Each row comes from the steps of one path. Every step used is in the known rows, and no mark comes twice. Write the path behind each row, first mark first.
Known rows
B, J, U, Q: [ -6.2 -10.3 -12.6  23.0  20.7 -11.8  -6.4  15.6  -6.7  -7.5  23.2 -12.3
  -4.3  11.0  -3.2   0.8 -15.8  23.3   3.0 -30.9 -15.0 -27.0 -20.8  -9.5
  21.9  30.6  -5.7]
U, R, G, Q, B: [ -4.7   5.1  17.7 -35.4   8.2 -10.6  -6.0   8.2  -3.9  24.4 -18.7  23.3
   8.9 -22.1   2.0   4.0  -7.7  -5.0  27.6  -4.3   4.1 -10.0  12.9  12.0
  -6.9   7.0 -26.0]
N, U, R, G, Q: [ -3.0  -7.5  14.6 -34.6   8.4  20.8  20.1 -16.7 -14.7  26.9 -12.0  25.1
  12.8 -27.4  13.8  -8.7   8.6  -3.7   2.1  33.0  27.7 -13.1  34.2  -0.1
 -13.5 -24.1 -22.3]
B, J, U, Q, G, N: [-17.5  -6.5   0.7  22.9  10.7 -23.4 -10.1   3.3  12.5   6.4  13.9   8.8
 -28.6  -5.3 -14.6 -10.2  -8.5  -2.3   5.0 -39.9 -30.1  15.2 -17.1 -17.7
   5.7  22.7   6.4]
J, B, N: [ 24.4  23.0   7.9  16.4 -16.4 -11.6 -26.5  20.3  22.0  -6.0 -12.8 -23.6
  -8.8  21.4  -4.6  15.2   2.4  -8.2 -14.2  -4.4 -11.9  -8.7  13.1  19.1
   1.5  -9.5 -13.0]
Q, U, R, G, N: [-10.2  32.2  12.6 -31.1 -24.3   1.6  14.8 -46.7  12.3  33.2  -7.8  48.7
   1.7 -11.7 -14.9  -8.9  17.9 -25.8  -1.7 -65.6   4.0  13.5  11.1  16.4
  -6.3  12.7  20.3]
U, R, G: [ -1.3  23.8   7.5 -16.4  -8.9   7.0  12.4 -33.6   1.6  19.3   3.9  26.8
  12.5  -6.4  -9.1   3.5   1.7  -2.6   3.8 -26.3  17.1 -19.8  -0.1   7.0
  -8.1  10.3  -2.6]
Q, B, J, U, R, G: [ -3.2   2.8 -20.5 -18.6   9.5  -3.6 -27.5 -11.0  14.2   2.1   8.0  24.0
   5.4 -12.0 -12.8 -26.1 -48.1  -8.0  53.7 -29.6   1.1 -46.3 -26.2  -9.0
  18.9  53.4  -2.5]
Q, G, J, U, R, B, N: [  1.9   1.2 -27.3   8.5 -25.7  25.1 -11.4 -36.3  -8.0 -24.9  17.7  22.2
   1.1 -18.9   2.4   0.1 -21.6 -23.2 -19.7 -13.3  17.2  27.9  10.5 -28.1
  -8.7  33.8  21.1]
G, N, U, R, B, J: [ -7.0  16.7 -22.2   8.2 -30.5   3.4  18.2 -48.0  11.1  16.4  -6.8  28.4
 -20.5 -40.0   3.4 -24.9   0.9  -8.3  -6.4  33.2  34.4   1.1 -17.7 -19.0
  -0.1  -5.2  14.7]
B, N, U, Q: [ 15.1  -3.8  16.6  36.6  -6.8  -0.4  18.9  16.4  -2.8  -3.3 -11.8 -14.8
  29.1  36.7  -3.7  -9.5  29.6  22.5 -29.8  27.9  -2.6 -15.2  31.7  14.5
  -7.9 -38.9 -19.6]
R, G, Q, B, N, U: [ 24.3 -19.8  11.5 -25.8  -1.3  -3.7  -6.8  41.5   8.1   6.3 -42.6   4.5
  27.1   9.9  -0.1  -8.3  -2.2  -2.7  25.4  30.9   1.8 -16.5  43.5  21.1
  11.3 -45.5 -28.4]
N, U, Q, G, J: [-13.2 -30.1  12.7  21.8  21.2  -0.4  19.4   3.8   6.5   5.6   4.0 -16.8
  -7.6  -3.4   3.7  -8.4  35.5   0.5 -22.1  47.7 -10.9  47.4  21.3  -8.9
 -18.4 -34.4  -6.3]
U, R, G, Q: [ -1.5   9.9  13.7 -35.1   5.3  10.1   7.7 -12.2 -20.4  23.8  -5.9  25.2
   8.6 -27.2   9.9  17.2   1.8   2.6   0.1 -16.4  17.6  -5.3  22.8   5.2
  -7.7   3.2 -20.0]
J, B, N, U, Q: [ 15.0  11.1  23.8  29.9   0.4 -12.3  -2.3  32.7  12.0   1.3 -17.5 -39.1
   3.8  32.2   4.3  -2.0  21.2   3.5 -30.1  23.0 -10.2 -10.6  41.0  25.0
 -13.0 -38.3 -35.0]
R, B: [  2.6   2.0 -17.0  -1.1 -14.4  -8.3  20.0  -8.2   3.9   4.4   0.3   4.7
  -1.5   1.7  -4.5  23.0  12.7  -0.5 -13.1 -14.5  16.8  -0.5 -21.1  -9.3
  -0.5  -4.8  18.7]
R, B, J, U, Q: [  0.2  -5.8 -32.8  12.7  10.9 -13.3   7.6   8.0 -12.1  -8.6  22.3  -9.7
  -6.8   3.8   3.4  15.5 -18.1  20.7  -5.7 -48.8   4.0 -21.0 -21.0 -16.9
  19.1  30.8   7.1]
N, G: [ -5.7   5.7  17.4  -4.5   7.0   1.7  24.2  -7.2 -12.8   0.7   3.9 -17.2
  -0.5  14.1   0.6   4.0  21.8  14.2   0.3  12.4  -8.3 -11.7 -34.8   1.7
 -20.9 -21.7  16.4]
B, J: [  6.1  -3.2 -20.2  13.1   1.3  -8.4 -10.0  -1.4  10.7  -5.1   6.7  -6.0
 -10.8  -7.6  -5.2   2.1  -6.4  16.1   5.0   2.5  -5.2 -11.2 -30.4 -10.9
  20.6   6.5   5.2]
G, Q, B, J: [  3.3 -24.6 -12.0  -3.8  17.5 -26.1 -32.3  39.2   4.2  -0.8 -15.6  -9.6
 -14.0 -23.7   3.4   5.4 -14.3  13.0  28.2  23.7 -22.4  -0.3 -15.8  -6.1
  22.9   4.5 -18.0]
R, B, N, G, J: [ 17.4  20.0  -5.6  -0.1 -19.2  20.5  17.0  -6.1 -27.2 -27.1   0.9 -22.5
   4.6   9.1  15.6  30.2  10.1  19.9 -22.7   4.7  11.1  24.7  -5.9   4.3
  -9.2 -28.8  22.1]
G, N: [-10.9  17.4  19.7   8.1 -22.4 -17.5   7.8  -6.7  22.3  19.2 -10.7  20.6
 -16.7   0.8 -15.7   8.4  20.2 -11.3  -1.9  -4.6  -2.2   6.3 -23.8  10.4
   0.4  -8.7  12.6]
Q, B, J, U: [ -2.1 -21.9 -27.5   6.1  10.1 -18.7 -36.9  17.2  21.6 -11.8   7.4  -0.2
  -9.5   4.0 -13.7 -19.5 -36.6  -1.6  46.2  -3.4 -19.3 -34.6 -46.9 -14.4
  30.7  42.4   9.4]
Q, B, J: [  4.2 -12.5 -19.1  14.4   4.7 -30.6 -27.2  19.3  25.5  -4.7  -6.8  -8.5
 -10.6  -1.3 -12.0 -10.6 -12.7   9.4  33.0  14.7 -20.5 -15.7 -38.3  -4.1
  20.9  12.1  -0.7]
N, G, J: [-10.5   6.3  17.6  -5.5  10.5  13.4  16.8  -7.0 -17.4  -9.1  10.2 -22.4
  -9.7   1.8   8.9  15.3  18.6  14.3  -2.7  26.2  -5.1  22.6 -27.3   6.1
 -12.3 -20.3  17.9]

Which path is each row?
[  4.5  -3.1 -40.9   9.9 -12.2  12.0  15.9 -43.2  -0.7   1.4   7.4   8.3
  -4.0 -32.7  11.0 -22.6  -4.7   4.3  -7.1  42.2  33.4 -16.4 -15.0 -28.0
  -0.9   0.7   7.4] | N, U, R, B, J
[-13.7   7.4 -21.9  -5.8 -14.1  10.6  12.2 -40.7 -12.6   1.7  21.2  26.6
   2.0 -11.3  -1.6  -0.9 -14.1 -15.4  -9.3 -25.2  28.4 -24.3 -24.0 -22.9
  -8.4  45.1  20.9] | J, U, R, B
[ 13.9  -1.2 -41.5   5.8  -8.3  -9.6   1.6  -9.0   5.1  -7.1   8.4  -1.5
 -13.1 -13.5   1.3  17.5  -7.9  12.5  -4.6 -14.7  12.6  -4.4 -32.5 -17.9
  19.2   4.6  16.2] | R, B, J
[-21.0 -11.6  12.7  13.0  18.8 -31.9  -5.4  34.3   6.3   5.3   3.5  -7.8
   6.7  29.9 -16.7 -10.8  -1.5   0.0  17.0 -21.6 -22.9 -27.9 -18.7   9.0
   0.7  28.4  -6.6] | J, U, Q, B
[ 13.0 -15.7  -8.3  27.8  -8.6   6.4  21.7   3.3  -2.5 -13.3  -5.6 -14.2
   8.1   4.5   6.9   5.1  24.7   2.8 -41.3  23.4   5.0  50.7  42.1  -7.0
 -14.8 -42.1  -2.4] | R, B, N, U, Q, G, J
[ 15.7  11.3   8.0  -3.7 -22.4   6.4  -1.1  -8.3  17.3   6.7 -27.9  21.2
  37.5  14.5 -12.6 -36.5  -4.5  -8.0  22.2  28.9  12.8 -33.6  26.1  16.7
  -9.6 -16.4 -16.3] | Q, B, N, U, R, G
[ 11.8  25.7 -16.3 -10.8 -25.0  32.8  20.4 -39.8 -38.7 -22.8   8.4  -4.9
  14.2  -9.7  21.1   4.0  18.1   1.5 -31.8 -21.8  10.4  36.2  11.7  -0.9
 -23.5  -2.0  33.4] | Q, U, R, B, N, G, J
[-12.4   0.6  19.8   6.7 -21.0  -3.6  20.0 -12.6  24.9  23.3 -19.9  18.6
 -11.5   2.2 -11.0 -20.7  27.2 -16.2  -1.0  42.7   7.9   0.7 -10.9   6.3
  -3.3 -35.6  11.6] | G, N, U
[  3.7   5.6   9.0   1.1  -4.9  29.5  -5.0   3.6 -26.3 -32.3  13.5 -15.3
  10.0  22.8   5.2   7.5 -11.9  11.1  -2.8   4.8  -4.3   0.3 -14.2   2.2
   3.3   0.6  20.5] | B, N, G, J, U
[ -0.2 -15.3 -26.6   7.2   6.7  -1.4 -18.2  -1.2   9.1 -10.8  19.3   4.9
  -8.4  -2.8  -6.0  -5.4 -29.5   6.6  18.5 -14.1  -5.2 -32.1 -37.5 -19.6
  29.2  33.7  12.4] | B, J, U
[ 24.7  15.2   9.5 -10.9  -6.6  13.8 -16.5  18.6  28.7  -2.6 -17.2 -21.0
  -2.9   8.8   7.8   9.4  -5.0 -15.3  -2.4  22.7  10.2  14.7  46.8  30.5
  11.0 -41.8 -18.2] | R, G, J, B, N, U
[  1.6 -17.0  -7.8 -28.3  18.7  -1.1 -13.1   4.2   0.8  16.4 -21.4  14.8
   3.8 -38.8  13.5 -28.4 -21.9   3.1  38.6  44.5  11.2 -20.6  14.4  -4.1
   7.8  -8.3 -30.7] | N, U, R, G, Q, B, J
[ 14.8   6.4   2.3  19.8  -4.6  -6.1 -41.1  15.0  28.4 -16.3  -7.0 -25.8
 -25.6  -4.4   1.2  16.7  -0.8 -21.9 -16.5   7.8 -20.3  52.0  26.9   6.3
  -4.7 -14.0  -6.9] | Q, G, J, B, N
[-15.6  -8.0  11.0  13.0  14.8  -9.5   9.9  12.8 -10.0   4.9  17.6  -3.7
   5.9  26.7  -9.7   3.7   7.6  10.5  -7.0 -29.4  -9.4 -24.2 -10.5   0.1
   1.0  23.0  -0.4] | J, U, Q
[ 14.2 -10.8   1.7  16.6   0.1   8.0 -29.0  10.8  35.1 -12.6 -14.1 -26.8
 -18.5  -2.4   7.8  -9.2   7.9 -29.8 -14.7  58.1 -10.1  45.3  37.4   1.0
  -7.9 -37.6  -9.6] | Q, G, J, B, N, U
[ -9.8 -29.3  -3.4 -26.9  36.1  -7.2 -22.3  32.6 -28.5 -12.6   1.7 -18.7
 -14.1 -13.3  14.5  -9.5 -32.6  14.8  44.7  17.5 -24.8 -23.8 -40.0 -14.6
  10.3  11.2  -0.2] | N, G, Q, B, J, U
[ 26.8  12.6 -19.7  12.9 -36.1  -1.2   9.0   0.0   2.5 -12.0 -10.7   2.4
  15.2  16.0  -4.8  24.5   7.8   4.7 -25.0 -19.6  15.5  -4.9   1.3   0.0
   6.0 -10.6  11.8] | R, B, N
[-24.9   0.5  25.1   1.2  29.8  11.5  21.6   8.7 -36.0 -10.7  23.8 -28.4
  -2.0  18.5  10.4  13.4   6.1  22.3  -6.8  -6.9 -12.5   6.8 -18.3   4.3
 -13.5   5.1   7.1] | N, G, J, U, Q
[  7.3 -20.0  11.6  34.3   0.4   8.5   8.3  12.0   2.1 -11.9  -7.2 -19.6
  11.9  13.3  -0.1  -8.7  30.1   6.6 -30.5  42.9 -12.8  44.5  44.8  -0.4
 -12.7 -41.6 -13.8] | B, N, U, Q, G, J
[ -8.0  -8.7  26.2 -23.1  19.7   4.9  19.9  11.4 -38.2   4.8  -3.8 -18.4
  -4.6  -5.7  18.6  20.6  18.1  18.5  -5.4  21.9  -7.2   0.5 -13.1   0.1
 -19.3 -28.5  -1.8] | N, G, Q
[ 20.6  21.0  25.0   2.9   6.5   3.8  -5.0  33.1  14.1   1.1 -14.7 -36.9
   4.6  22.0   9.8  15.1   7.2   3.2 -16.4   6.5   2.0  18.4  63.1  38.4
   4.0 -42.7 -35.1] | R, G, J, B, N, U, Q
[  2.4  11.9  -1.8 -23.5  -8.7  30.0  15.2 -16.2 -61.5 -14.9   4.1   5.8
  15.4 -11.8  25.8  12.5 -18.2  10.6 -20.4 -10.5  18.2 -19.9   7.5 -13.5
 -22.4  10.8   5.6] | J, U, R, B, N, G, Q
[ 13.6  21.5  10.6  18.6 -16.8   8.6 -13.4 -12.6  17.1   1.1 -13.5 -10.4
   2.2   1.9   5.4 -23.1   5.8 -17.9 -19.1  49.9  10.3 -18.4  28.1   9.7
 -22.1 -14.0 -21.9] | J, B, N, U, R
[-24.0   4.1  -3.4   0.5  -3.1  24.4 -10.4 -30.2  -7.3  -5.0  24.7  18.9
  -1.0 -16.2  -0.3  -6.4 -13.1 -12.1  -0.7   9.3  15.5   2.3 -16.2 -10.3
   6.0  47.9  13.3] | G, J, U, R
[  2.3 -12.1  13.8 -38.8  15.6 -23.4  -6.1  36.6   4.9  19.1 -25.1  10.1
   3.1  -3.5  -0.6  15.9  -5.2  -2.4  34.3 -11.7  -7.0  -4.3  11.2  17.4
   7.4 -12.5 -19.5] | R, G, Q, B
[ -1.5  -1.0   9.6  26.5   1.3 -10.3 -22.6  45.7   0.6 -21.4  -3.5 -16.2
  16.5  34.0 -10.9  -0.5  -8.4   8.8   7.3  -8.3 -21.1   3.1  10.6  18.4
  18.4  20.2  -9.9] | G, J, U, Q, B, N
[ -1.2  25.8  -2.0 -35.8   5.6   7.3 -16.9 -23.7  13.7  14.9   7.0   1.1
 -17.1 -24.0  10.8  10.7   0.1 -31.4  -1.0 -45.5   2.6  36.1  30.2  19.3
  -4.5  20.9   0.1] | Q, U, R, G, J, B
[-12.6 -12.1  13.5  23.2  17.0 -11.9   7.2   5.4   1.4   0.9  11.7 -13.3
 -11.6  -3.2  -2.8  17.7  30.3   7.0 -20.7  -1.1 -21.4  55.4   9.4  -3.8
 -13.3  -8.9  -4.4] | U, Q, G, J
[-15.9 -28.4  -8.8  -2.7  11.3   7.5 -14.6  -8.4  11.8  -9.5  21.0   8.1
 -17.2 -10.2  -5.0  -0.4  -7.5 -21.5   6.1  -0.9 -11.0  30.6 -17.5 -22.7
   4.0  20.2  20.2] | Q, G, J, U
[ -5.8 -19.0  -3.4   8.4   3.8   0.9  -6.8 -10.7  17.7  -4.5   8.9  -1.0
 -17.1 -13.0  -4.4   8.6  14.0 -13.5  -3.4  13.9 -11.5  49.3  -7.6 -13.2
  -6.0  -6.2  12.1] | Q, G, J
[  2.6 -25.7 -17.1 -38.3  28.6 -13.8 -32.0  37.5   0.6   2.1  -7.2  12.3
  -4.1 -13.5   2.0   2.4 -48.1   4.7  57.2 -28.2 -10.8 -26.6  -9.5  -3.9
  39.0  24.0 -12.0] | R, G, Q, B, J, U
[ -0.8 -23.1 -36.0  13.3  18.4 -17.9   3.1  -0.7  -7.1  -8.6  25.6  -5.3
 -16.2  -6.8   2.1   4.5 -18.3   6.8  -8.4 -50.3 -10.8   5.9 -16.1 -34.7
   3.4  25.4  10.8] | R, B, J, U, Q, G
[ -7.6   3.0  -8.7  -1.4  -8.7   4.1   9.2 -38.6  -2.3  12.5   8.6  19.9
  10.0  -8.7  -4.6 -15.7  24.5 -12.9 -13.5 -23.6  -3.3   1.7  -0.6  -4.2
 -14.9  23.7  17.7] | Q, U, R
[ 24.4  -6.3 -18.6  13.0 -32.9   9.7  20.7  -6.0   7.1  -9.5 -16.0   2.7
  20.8  17.6  -1.7  -3.6  12.4   1.2 -23.3  29.1  24.9 -12.3  11.8  -5.2
   0.0 -35.9  10.2] | R, B, N, U
[ -3.5  13.2  25.1  14.8   8.9  18.4   9.5  18.7 -39.3 -26.1  16.1 -30.4
  16.6  34.0   7.2  12.5   0.9  30.3 -16.0 -12.8 -16.7   3.1   5.6  13.5
  -6.0  -1.9   0.7] | B, N, G, J, U, Q
[-20.7   4.1  -1.1   2.4  -4.6  11.3  -0.1 -31.5  -5.0   3.9  20.1  23.7
   4.9  -3.2  -7.6 -16.3  -9.7 -12.5   2.2  -6.2  11.3 -31.9 -23.1 -15.2
  -6.6  45.6   8.8] | J, U, R
[-16.4  -2.0  14.1 -14.0  24.2 -14.5  -6.3  32.8   6.9   6.1   4.9  -4.0
   8.7  21.5 -11.0   9.8 -15.7   0.7  32.1 -40.8 -11.7  -1.4   2.7  20.7
  17.4  20.9  -9.4] | R, G, J, U, Q, B
[-19.5  35.8  18.0 -25.7 -19.2   7.2   4.9 -38.6   9.4  26.7   3.5  52.8
  -1.8  -5.9 -17.8  -6.8 -17.6 -23.7  17.6 -49.2  16.8 -22.6 -10.6   5.4
  -1.9  32.4  14.2] | J, U, R, G, N
[ -7.2  16.8  38.2  -5.2  -6.4  -9.7  39.0   3.5  17.1  37.8 -19.4  13.8
   2.6  17.1 -11.5  -1.6  31.1   1.9  -4.4  -8.2   7.1  -1.2  21.8  27.8
  -7.7 -43.7 -11.7] | R, G, N, U, Q
